Each row was made from one walk, in order. Every step used is in the known rows, and no mark comes twice. Write each row's walk.
Known rows
gagu-fatapez: |  -1 |   2 | -10 |   6 |   1 |  12 |   0 |  -9 |   7 |   3 |   1 |   3 |   0 |  -4 |   3 |   4 |  -1 |  -7 |   0 |  -3 |  -5 |  10 |
kiloto-nanin-noga-fatapez: |   1 |  -7 | -10 |   2 |  10 |   4 |   5 | -10 |  16 |   8 |  -9 |   8 |  -4 |   4 |  -9 |   9 | -14 |  -4 |   1 |  -9 |   0 |  15 |
bilapiz-noga-fatapez: | 10 | -2 | -5 | -6 | 16 |  5 |  5 | -3 |  0 | 10 | 13 | -3 | -3 |  2 | -3 |  4 |  6 | 14 | -5 |  8 |  5 | 11 |
ruda-noga: |  11 |  -6 |  -1 |   6 |  -3 |   5 |   2 |  -3 |   1 | -13 |   1 |   0 |   2 |   6 |  -9 |   0 |   5 |  -8 |   2 |  -8 |  -7 |   3 |
duru-noga-fatapez-bilapiz: |  13 |   0 |  -1 |   1 |   5 |   9 |   2 |  -5 |  10 |  -2 | -10 |  -6 |  -7 |  -4 |  -3 |  10 | -13 |  -6 |   9 |   0 |  -5 |  13 |
noga-nanin: |   6 |  -3 |  -6 |  -6 |   6 |   1 |   9 |  -1 |   5 |   5 |  -5 |   2 |   2 |   7 |  -3 |   6 | -12 |  -1 |   3 |  12 |   2 |   1 |
gagu-nanin-noga-duru-ruda: |  28 |  -5 | -15 |  22 |  -6 | -20 |  18 |  -7 |   8 |  -4 | -14 |   1 |   8 |   6 |   3 |  21 |  10 | -31 |   2 |  -5 |  -9 |  -1 |
nanin-noga: | 12 | -1 | -3 | 10 | -1 | -2 |  4 | -7 |  3 | -3 | -2 |  1 |  0 |  0 | -9 | 13 |  0 | -8 |  0 | -9 | -3 |  6 |
kiloto-gagu-fatapez-bilapiz: |  22 |  10 |  -5 |  13 |  -5 |  13 |  -3 |  -6 |   5 |   4 | -13 |  -4 |  -5 |  -6 |   9 | -14 |  -7 | -28 |   2 |  -4 | -10 |  29 |
fatapez-bilapiz-noga: | 25 |  4 | 12 | -1 | -2 | -6 | -1 |  8 | -7 | -5 |  6 | -9 | -1 | -7 | 10 | -1 |  3 | -3 | -9 |  2 | -3 |  6 |
noga-duru-ruda: |  14 |   1 |  -7 |   3 |  -4 | -17 |   8 |   3 |   4 | -10 | -14 |  -3 |   2 |   1 |  12 |   9 |  11 |  -4 |   1 |   0 |   2 |  -4 |
noga-fatapez-duru-ruda: |   1 |  -3 | -18 |   3 |  15 |  -7 |  12 |  -7 |  13 |   9 |  -7 |  -1 | -10 |  13 |  14 |   9 |   3 | -14 |   0 |   3 |   8 |   7 |
gagu-nanin-noga-duru: |   7 |  -5 | -12 |  18 |  -8 |  -6 |   6 |  -4 |   0 | -10 | -10 |  -1 |   9 |   9 |  -1 |  19 |   3 | -18 |  -3 |  -3 | -12 |   2 |
bilapiz-noga-fatapez-duru-ruda-gagu-nanin: |  20 | -13 | -28 |  24 |  21 |  -9 |  15 | -11 |   8 |  23 |  11 |  -3 |  -1 |  18 |  21 |   1 |   4 | -41 |  -6 |   8 |  -2 |  -1 |
fatapez-bilapiz-noga-nanin: | 31 |  0 |  7 | -7 |  4 | -4 |  9 |  6 | -2 |  1 |  1 | -7 |  1 |  0 |  6 |  6 | -8 | -5 | -7 | 14 | -1 |  9 |
kiloto-nanin-noga-duru: |  -6 |  -4 |  -3 |   3 |  -7 |  -6 |  -3 |   0 |   5 | -19 | -18 |   4 |   6 |   2 |   1 |  12 |  -8 |  -5 |  -6 | -10 |  -5 |   4 |
fatapez-duru: | -19 |  -1 |  -5 |   1 |   2 |   0 |  -4 |   0 |  -2 |  -9 |  -1 |  -3 |  -3 |   9 |  14 |   4 |  -3 | -13 |  -9 |   3 |   1 |   0 |
duru-ruda: |  22 |  -1 |  -4 |   4 |   2 | -15 |  12 |  -3 |   7 |   6 |  -5 |   1 |  -2 |  -3 |   5 |   3 |   7 | -14 |   5 |  -2 |   3 |  -3 |
noga-fatapez-duru-ruda-gagu-nanin: |   8 | -11 | -33 |  27 |  17 |  -6 |  15 | -13 |  16 |  24 |  -4 |   0 |  -4 |  23 |  19 |   0 |  -3 | -41 |   4 |   4 |  -3 |  -3 |
gagu-fatapez-bilapiz: |  12 |   7 |  -2 |   8 |  -5 |   8 |  -1 |  -3 |   8 |   0 |  -9 |  -2 |  -4 |  -6 |  12 |  -1 |  -6 | -11 |   0 |  -5 |  -9 |  16 |
kiloto-gagu-nanin: |  12 |  -4 | -10 |  14 |  -1 |   3 |   3 |  -6 |  -2 |  12 |  -2 |   0 |   4 |   5 |  -2 | -14 |  -3 | -38 |   4 |   5 | -10 |  12 |
gagu-nanin-noga: |  14 |  -7 |  -8 |  19 |  -2 |  -4 |  10 | -10 |   4 |   6 |   1 |   2 |   5 |   5 |  -7 |  14 |  -1 | -28 |   1 |  -5 | -11 |   4 |
duru-ruda-gagu-fatapez: |  25 |  -1 | -21 |  26 |   6 |  -2 |   9 | -14 |  16 |  15 |  -3 |   4 |   0 |  -3 |  12 |  -3 |   2 | -28 |   7 |  -9 |  -4 |  -1 |
noga-duru-ruda-gagu: |  19 |   0 | -15 |  19 |  -1 | -15 |   6 |   0 |   6 |  -4 | -13 |  -2 |   4 |   5 |  14 |  -2 |   6 | -12 |   4 |  -3 |   0 | -12 |

Which walk is each row?
|  42 |   5 | -19 |  37 |  -7 |  -9 |   9 | -11 |  16 |  -6 | -25 |  -3 |   0 |  -1 |  18 |  11 |   2 | -30 |   3 | -18 | -11 |  10 |
nanin-noga-duru-ruda-gagu-fatapez-bilapiz
|  17 |   6 |   9 |  -3 |  -7 |  -7 |  -5 |  13 | -11 | -21 |  -4 | -12 |   2 |  -3 |  16 |   3 |   8 |   8 | -13 |   5 |  -3 |   5 |
fatapez-bilapiz-noga-duru
|  42 |  -3 |  -5 |  10 |   4 |  -5 |  17 |  -5 |  16 |   2 | -15 |  -4 | -10 |   9 |  -1 |   0 |   6 | -13 |  12 |  -8 |  -3 |  15 |
duru-ruda-noga-fatapez-bilapiz
|  20 |  -7 | -16 |  23 |  -2 | -20 |   6 |  -6 |  14 |  -7 | -21 |   5 |   6 |   4 |  10 |   4 |  -6 | -27 |   1 | -16 |  -3 |  -7 |
kiloto-nanin-noga-duru-ruda-gagu
|   7 |  -5 | -17 |  21 |   7 | -13 |   6 |  -6 |   7 |   3 |  -5 |  -1 |  -2 |  11 |  22 |  -4 |   0 | -33 |  -2 |  -3 |   2 | -10 |
fatapez-duru-ruda-gagu
|  20 | -12 | -25 |  40 |   5 | -17 |  14 | -15 |  11 |   9 |  -5 |   1 |   2 |  16 |  16 |  10 |  -2 | -62 |  -1 |  -9 | -10 |  -7 |
fatapez-duru-ruda-gagu-nanin-noga
| -10 |  -9 | -10 |  -5 |   9 |   6 |   3 |  -7 |   4 | -14 |  -4 |  -2 |   2 |   7 |   4 |  23 | -22 | -30 |  -1 |  13 |  -2 |  -1 |
fatapez-duru-noga-nanin
|   9 |  -8 |  -6 |  -6 |   7 |   5 |   7 |  -7 |   6 |  -5 |  -3 |   0 |   5 |  -2 | -10 |  19 | -19 | -16 |   8 |  10 |  -3 |  -1 |
duru-noga-nanin
| -14 |  -1 | -23 |  22 |   6 |  13 |  -5 | -12 |   6 |   2 |   0 |   0 |  -1 |  10 |  21 |  -3 |  -8 | -28 |  -6 |  -4 |  -6 |   3 |
ruda-gagu-fatapez-duru
|  55 |   0 | -15 |  19 |  10 |  -6 |  18 |  -8 |  13 |  17 |  -2 |  -3 |   1 |  -2 |  19 |   1 |  -7 | -32 |   1 |   6 |  -5 |   9 |
duru-ruda-gagu-fatapez-bilapiz-noga-nanin
|   4 |   1 |   0 |  -6 |  -1 |  -4 |  -4 |   7 | -12 | -18 |   5 |  -6 |   7 |   0 |   9 |   8 |  12 |  11 | -13 |   7 |   1 |   0 |
bilapiz-noga-duru
|  11 |   5 |  -1 |   0 |   5 |   5 |   4 |   0 |   8 |   8 | -10 |  -4 | -10 |   4 |   4 |  -2 |  -6 |   9 |   4 |   2 |   0 |  16 |
noga-fatapez-bilapiz
|  17 | -10 | -25 |  10 |   8 |   5 |  19 | -15 |  18 |  -7 |  -9 |   3 |  -1 |  16 |   9 |  17 |  -4 | -43 |   1 |   1 |  -7 |  12 |
gagu-fatapez-duru-ruda-noga-nanin
|  30 |  -1 | -18 |  29 |  -2 | -17 |  11 |  -7 |   9 |  -7 | -16 |  -1 |   4 |   5 |   6 |  10 |   6 | -20 |   4 | -12 |  -2 |  -6 |
nanin-noga-duru-ruda-gagu
|  15 | -10 | -25 |  22 |  14 | -11 |  21 | -17 |  17 |  15 |  -7 |   2 |  -5 |  19 |   7 |  23 |   1 | -42 |   1 |  -2 |  -4 |  11 |
gagu-nanin-noga-fatapez-duru-ruda
|  17 |  -2 | -15 |  22 |  -7 |  -2 |   3 |  -8 |  -2 |  -7 | -14 |  -2 |   8 |   9 |  -5 |   5 |   1 | -36 |   0 |  -2 | -13 |  16 |
kiloto-gagu-nanin-noga-duru
| -19 |  -8 | -14 |   3 |  12 |   4 |   1 | -10 |  14 |   0 | -11 |   6 |  -7 |  14 |   4 |  13 | -17 | -17 |  -7 |  -7 |   0 |  15 |
kiloto-nanin-noga-fatapez-duru
|  50 |  -5 | -21 |  39 |   8 | -13 |  22 | -14 |  21 |  26 | -14 |  -1 |  -4 |  10 |   6 |   4 |  -4 | -40 |  12 | -10 | -10 |   9 |
duru-ruda-gagu-nanin-noga-fatapez-bilapiz
|  20 |  -6 | -22 |  27 |  -2 | -16 |  12 |  -3 |   6 |   5 | -11 |  -1 |   9 |  10 |  16 |  -3 |   5 | -31 |   5 |   2 |  -9 | -14 |
noga-duru-ruda-gagu-nanin
|   2 |  -4 |  -4 |   3 |  -8 |   4 |  -2 |   2 |  -3 | -29 | -10 |  -4 |   5 |  11 |  -4 |   4 |   9 |   4 |  -1 |  -5 |  -8 |   1 |
ruda-noga-duru
|  -7 |  -4 | -10 |  -5 |  18 |   6 |   1 |  -3 |  -2 |   1 |  13 |  -5 |  -5 |  12 |  11 |   9 |   4 |   2 | -14 |  11 |   5 |  12 |
bilapiz-noga-fatapez-duru
|  39 | -10 | -21 |  40 |   2 | -19 |  19 | -15 |  12 |  18 |  -3 |   3 |   5 |   6 |   2 |   6 |   2 | -49 |   8 | -11 | -10 |  -6 |
duru-ruda-gagu-nanin-noga
|  24 |  -2 |  -9 |  19 |   3 |   2 |  14 |  -9 |  12 |  14 | -11 |  -2 |  -5 |  10 |  -4 |  11 |  -7 | -20 |   5 |  -5 | -11 |  19 |
gagu-nanin-noga-fatapez-bilapiz
